Known rows, with every way that one mark hangs from another
J5(J7 J791(J686 J823)): [ -7.3  -3.6  -1.9   7.0 -24.9   2.4  23.4   2.4 -23.0  -3.9   8.3  -3.0
  -2.4   4.1   6.1  -1.2  -3.7   1.1   6.4   7.2 -14.4]
J791(J784): [  3.1 -11.5   2.7   1.9  43.3  -3.0 -10.1  -2.7   4.8  13.2  -7.8  10.0
   3.5  -8.9  -6.0   5.0   3.2   1.4 -19.5   0.6 -24.2]
J791(J5 J686(J643) J784 J823): [ -2.2 -18.7  -5.3   1.4 -10.5 -17.9  -0.3   2.8 -25.0  -1.3  14.1  -8.2
  -2.0  -2.5 -20.1   3.2   1.5  -4.8   7.7  -0.8  16.2]
J791(J5 J686(J7) J823): [ -3.0 -15.4  -5.3   4.7 -40.5 -16.6  -2.7   0.6 -27.8   1.2  -9.3  23.6
 -14.4  10.0 -18.6  -7.8   5.5   5.7  32.9  -0.1  16.7]
J177(J5(J791)): [  1.1   5.2  -3.2   4.7  15.2  25.1  25.8  -3.8  10.6  16.3   3.9  -2.4
   9.7  -2.6  -2.5   2.3 -17.7   4.6 -28.2  -2.3 -34.6]
J823(J7(J5) J791(J686)): [ -2.1  17.2   5.6  -1.5  -5.4 -15.1  -2.7   2.1  28.7 -12.4 -25.6   5.9
  -8.1  -7.2  27.1  -0.7   1.8  -7.4   8.7   0.8  16.3]
J7(J5(J791) J784): [  6.5  -0.6   1.2  -5.3  13.7  36.9 -17.4   3.0  -2.8  -3.5  -5.6  -7.0
  11.5   4.8  -5.2  -8.3   3.2   0.4 -31.6  -3.4   9.7]
J643(J686(J7)): [  4.7  -3.4   3.6  -1.6  19.2   1.1 -13.4  -6.1   6.5 -23.1 -21.6  13.0
   2.4   5.6  -8.3  -3.0   9.7  10.8   0.9  -5.1 -26.7]
J7(J784): [  7.3  -1.5   1.9  -1.6  14.1   9.9 -24.8   1.0  -3.6   1.0  23.9   2.8
  10.9   0.9 -11.9   5.4   1.8   3.7 -26.1   0.1 -24.4]
J791(J5(J7) J686): [ -5.2  -4.4  -0.8   4.5 -20.0 -20.1  22.3  -0.1  -2.1  -2.1  16.1   5.9
  -1.1   3.2  -0.7   3.9  -1.7   1.9  10.5   9.4  20.7]
J791(J5 J686(J7(J784) J643)): [  3.8  -7.7  -3.0  -3.4 -31.0   3.7 -20.4  -4.0   4.3  -6.7  18.1 -12.0
   6.0  15.4 -25.7  -4.0   4.9   0.8  27.7  -7.6  12.7]
J5(J7 J791): [ -2.7   2.5   1.5   2.7  15.0  15.7  17.4  -4.5  11.9  13.1   2.3  -9.4
   9.7   1.4  11.2  -2.7  -0.8   4.3 -15.5   4.3 -15.4]
J791(J5): [  2.2  -4.2  -0.9   0.9   7.4  -4.5  -8.2  -1.1  -0.8  14.2  13.1   9.8
   2.9   2.0  -9.1  -0.5   4.0   4.4 -19.3   1.6  18.8]
J823(J7 J791(J5 J686)): [ -5.7  20.7   4.7   1.1 -13.9 -18.6  -3.8   4.6  31.6  -1.5  15.8  13.0
 -14.6  -1.6  23.3   2.0   0.8  -9.3  13.0   4.1  26.2]
J823(J7(J5(J791(J686)))): [ -2.8  16.3   9.8   0.8  -5.4  14.6  -2.7   1.3   2.3 -15.8 -25.2  -2.0
  -6.7   1.6  26.2 -10.9   2.2  -3.2   0.1  -0.6  11.9]
J177(J5(J7 J791)): [ -3.9   8.7  -2.7   4.8  16.5  14.7  51.1  -6.0  12.7  17.7   4.9 -11.6
   8.7  -5.4   9.6   6.7 -19.9   4.2 -17.5   5.0 -30.7]
J791(J784 J823(J7)): [ -0.6   9.7   4.2   0.9  32.9 -16.5  -7.8   3.0 -23.9  10.5  -6.6  12.8
 -13.8 -14.9  21.0   6.0   1.7   1.1  -6.0   2.4 -23.1]
J7(J5(J791(J823)) J784): [  5.7  -3.0  -3.8  -5.8  -1.4  29.4 -13.3   6.6 -33.5  -3.0  -2.0  -3.8
   5.8   5.0  -7.0  -7.6   2.7   1.4 -28.4  -0.7   9.5]
J177(J5): [  2.7   1.6  -2.9   3.6  15.2  -2.5  22.9  -4.6   4.1  12.4   3.2   4.3
   9.0  -5.3  -7.1   9.3 -14.9   6.7 -24.5   0.2 -37.1]
J823(J7(J784)): [  2.9  22.6   9.4  -3.7  21.1   5.2 -26.8   1.9  -1.7   0.6  23.4   1.4
   1.2  -2.9  18.7   5.9   1.0   1.8 -15.5  -0.8 -24.4]
J791(J686 J784 J823(J7)): [ -5.0   6.5   6.6   3.7   8.5 -20.9  -4.1   5.3 -27.3  -6.4  -2.7  16.3
 -19.0 -11.6  17.8   5.5   1.1  -1.6  13.6   3.6 -22.5]
J823(J791(J5)): [ -0.2   0.0  -4.6   0.6   5.0  -7.6  -5.3   1.1  32.7  19.3  13.2   9.4
   0.8   0.4  -4.4   0.2   0.7  -4.6 -15.4   2.1  24.6]
J791(J5(J7) J784 J823): [ -4.4 -11.9  -5.9  -0.4  19.5 -25.1  21.2   3.3 -28.6  17.8   5.0   9.7
  -8.2 -12.4   0.9   7.8   0.0   2.2  -0.6   8.9  20.4]

Rows
[ -3.8 -14.9   3.5   5.5  11.1  21.0  -6.1  -3.5  15.2   2.7 -30.4  11.5
  -8.9   2.8  -8.6 -10.8   4.0   0.1  26.3  -6.2 -22.8] | J5(J791(J686(J7) J784))
[  1.5  12.4   4.8  -4.9 -22.1  -9.2 -15.5  10.0 -42.4 -26.6  -0.6   7.5
  -9.4  -2.0  14.5   0.8   2.3  -0.5   4.3   1.1   6.9] | J791(J686 J823(J7(J5 J784)))
[ -7.3  22.7   0.8   6.4 -18.8   8.5  31.0   4.5 -22.4  -2.6   7.6   3.6
 -12.2  -3.7  22.1   1.1 -18.4   1.6   3.5   2.6 -30.8] | J177(J5(J791(J686 J823(J7))))
[ -1.9 -17.9  -1.8   5.3   1.6 -14.3  -2.3   4.6 -30.7  -4.9  -2.1  16.8
  -7.4  -5.6 -11.9   4.5   2.7  -0.9   3.8   2.5 -23.6] | J791(J686 J784 J823)
[  8.0  -1.2  -0.1  -5.3   3.6  11.8 -27.6  -8.8  11.1   7.1   3.0 -19.2
  16.3   9.0 -19.0  -3.2   4.9   3.9   4.7  -9.9 -27.5] | J686(J7(J784) J643)
[ -6.4  19.5  -1.0   3.2  32.9  10.4  28.7   3.5 -16.1  16.7  -4.7   4.1
 -13.0 -16.8  25.0   6.1 -19.4   2.6 -11.5   0.3 -32.8] | J177(J5(J791(J784 J823(J7))))
[ -4.4   1.4  -3.0  -1.0 -21.4 -13.3   9.1   7.1  24.2  -6.4  39.0   2.5
  -1.9   0.7  -0.3   8.8  -4.1  -8.0  12.0   8.1  27.3] | J823(J791(J5(J7(J784)) J686))
[  5.7  -3.7   0.6  -4.9 -15.9  34.0 -15.1   0.1   0.7 -19.2   3.8 -32.5
  18.5  10.6 -13.2  -7.0   3.2  -5.2 -12.3  -7.8   8.1] | J7(J5(J791(J686(J643))) J784)
[  0.6  19.7   4.7  -4.0  -9.9 -13.8  -4.1  -1.5  36.0 -12.1 -19.3 -23.5
   3.3  -3.4  23.2  -0.5   2.6 -10.7   8.6  -3.8  15.9] | J823(J7(J5) J791(J686(J643)))
[ 11.0  -5.5  -0.5  -8.5   3.3  11.3 -22.3  -7.9   5.2  -1.7 -27.7 -22.0
  16.7   7.6 -18.6  -6.4   8.0   4.3   2.3 -12.1   2.0] | J686(J7(J5 J784) J643)
[  8.1  -2.1   2.8 -10.4  16.5  38.3 -19.4  -0.3   0.3 -38.1 -28.3   0.0
   4.8   9.0  -6.5 -11.2   9.5   5.7  -6.8  -9.6   5.1] | J643(J686(J7(J5(J791) J784)))
[ -2.9  -2.2  -2.2   7.3 -15.3  21.5  27.1  -6.2  14.0   4.0 -18.9   7.8
  -2.8   6.4  -9.8  -6.0 -14.4   5.3  21.5  -5.0 -36.6] | J177(J5(J791(J686(J7))))
[  0.4  -0.8  -1.6  -3.3 -24.5  -6.9   6.0   0.3  -1.7 -10.0  43.1 -26.8
  13.0   5.3  -9.4   8.4  -2.6  -1.8   8.9   2.6  18.8] | J791(J5(J7(J784)) J686(J643))
[ -3.2 -12.0  -2.7   1.8   7.5 -14.6  -2.4   4.8  30.2   4.1   9.4  18.1
  -9.6  -8.3  -6.9   5.5   0.8 -10.9   7.4   3.3  25.0] | J823(J791(J5 J686 J784))
[ 10.0  -7.2   0.2  -6.2   6.4   9.1 -21.0  -3.4  -2.6  -2.1 -32.6   7.7
   5.2   4.8 -13.5  -6.8   8.4   7.2   1.9  -6.9   3.2] | J686(J7(J5 J784))
[ -2.9  -5.4  -3.7   3.3 -19.7 -13.1  -3.2   3.1  28.7   2.3  15.3  12.1
  -2.6   2.0  -7.7   1.4   1.2  -7.3   4.0   4.4  26.3] | J823(J791(J5 J686))
[ -6.4 -14.1   0.0   3.2   8.7 -22.1  22.5   1.5   0.2   1.0   6.3  10.6
  -7.5  -7.8   0.0   9.1  -0.6  -1.7  14.1   8.8  20.4] | J791(J5(J7) J686 J784)
[  1.2   1.0  -1.1  -3.6   5.2  -5.7   5.0   1.6  -4.9   6.8  35.7  -0.1
   6.0   0.3  -1.7   7.3  -0.8   2.3 -10.4   6.1  18.9] | J791(J5(J7(J784)))
[ -2.8 -16.5   0.4   1.9   8.4 -11.1  -4.2   3.0  -2.6  -0.4   6.5  18.2
  -7.3  -3.9 -12.2   2.8   2.5  -2.5   2.7   2.0  16.3] | J791(J5 J686 J784)
[  8.3  -9.5  -0.9  -3.8   4.6   1.1  -9.5 -11.9  11.8   6.7 -50.8 -18.7
  13.9   6.1 -12.3  -9.6  10.1   5.2   5.8 -10.2   3.5] | J686(J7(J5) J643)
[ -4.1  -2.5  -3.8   4.5 -29.4   5.5  22.1  -2.4 -16.0  -2.9  13.2 -33.2
   9.4   7.4   1.1  -0.7  -2.2  -2.0   6.5   2.0 -15.1] | J5(J7 J791(J686(J643) J823))
[ -3.4  12.7   1.8   0.8 -31.4 -21.2  -4.5   1.8 -25.0  -5.6  22.7 -13.2
  -7.1   3.5  11.2  -0.4   1.0  -2.3  13.8   0.7  19.4] | J791(J5 J686(J643) J823(J7))
[ -3.3   2.0  -5.0   1.0   6.4 -18.3  18.7  -0.6  34.1  20.1  13.5   2.2
   2.2  -4.7   9.2   5.7  -1.8  -2.8  -4.8   8.6  28.8] | J823(J791(J5(J7)))
[  2.3  22.2   4.2  -4.4  19.6 -11.0  -5.8   0.3  32.3   4.6 -28.4   2.5
  -2.9  -8.8  30.0  -1.0   3.7  -5.1 -10.9  -0.3  16.8] | J823(J7(J5) J791)
[ -2.3  -7.9  -2.6   6.7 -25.4  14.5  -2.1   3.2 -24.2  -4.4   7.8   4.9
  -1.8   7.9  -7.1  -6.6   0.4   0.1  -4.4   1.3 -16.9] | J5(J791(J686 J823))
[  1.9  18.5   3.5  -2.4 -24.8  -7.0 -20.0   3.6 -27.9 -17.9  33.5 -20.2
   1.2   2.5   8.1   4.5   0.3  -2.7   7.0  -2.9 -22.1] | J791(J686(J643) J823(J7(J784)))
[ -5.2  -3.8  -4.6  -0.8  33.4 -21.3  20.5   0.1  35.7  22.6   4.1   6.8
  -4.3 -14.3   7.1  10.2  -2.2  -5.8  -0.7   7.9  27.8] | J823(J791(J5(J7) J784))
[  3.9 -13.3   0.5  -4.2  31.6  27.1  -5.1 -10.9  21.8  13.4 -58.1 -22.7
   8.4   0.9  -8.1 -14.4   6.3   0.4   4.5 -13.0   7.0] | J686(J7(J5(J791(J784))) J643)
[  4.7 -13.8  -3.3  -3.4 -34.2  -3.4 -15.1   3.6 -37.6 -19.3 -27.1  15.5
  -6.6   9.0 -18.5  -8.8   6.3   4.6  24.5  -4.3   4.5] | J791(J686(J7(J5 J784)) J823)
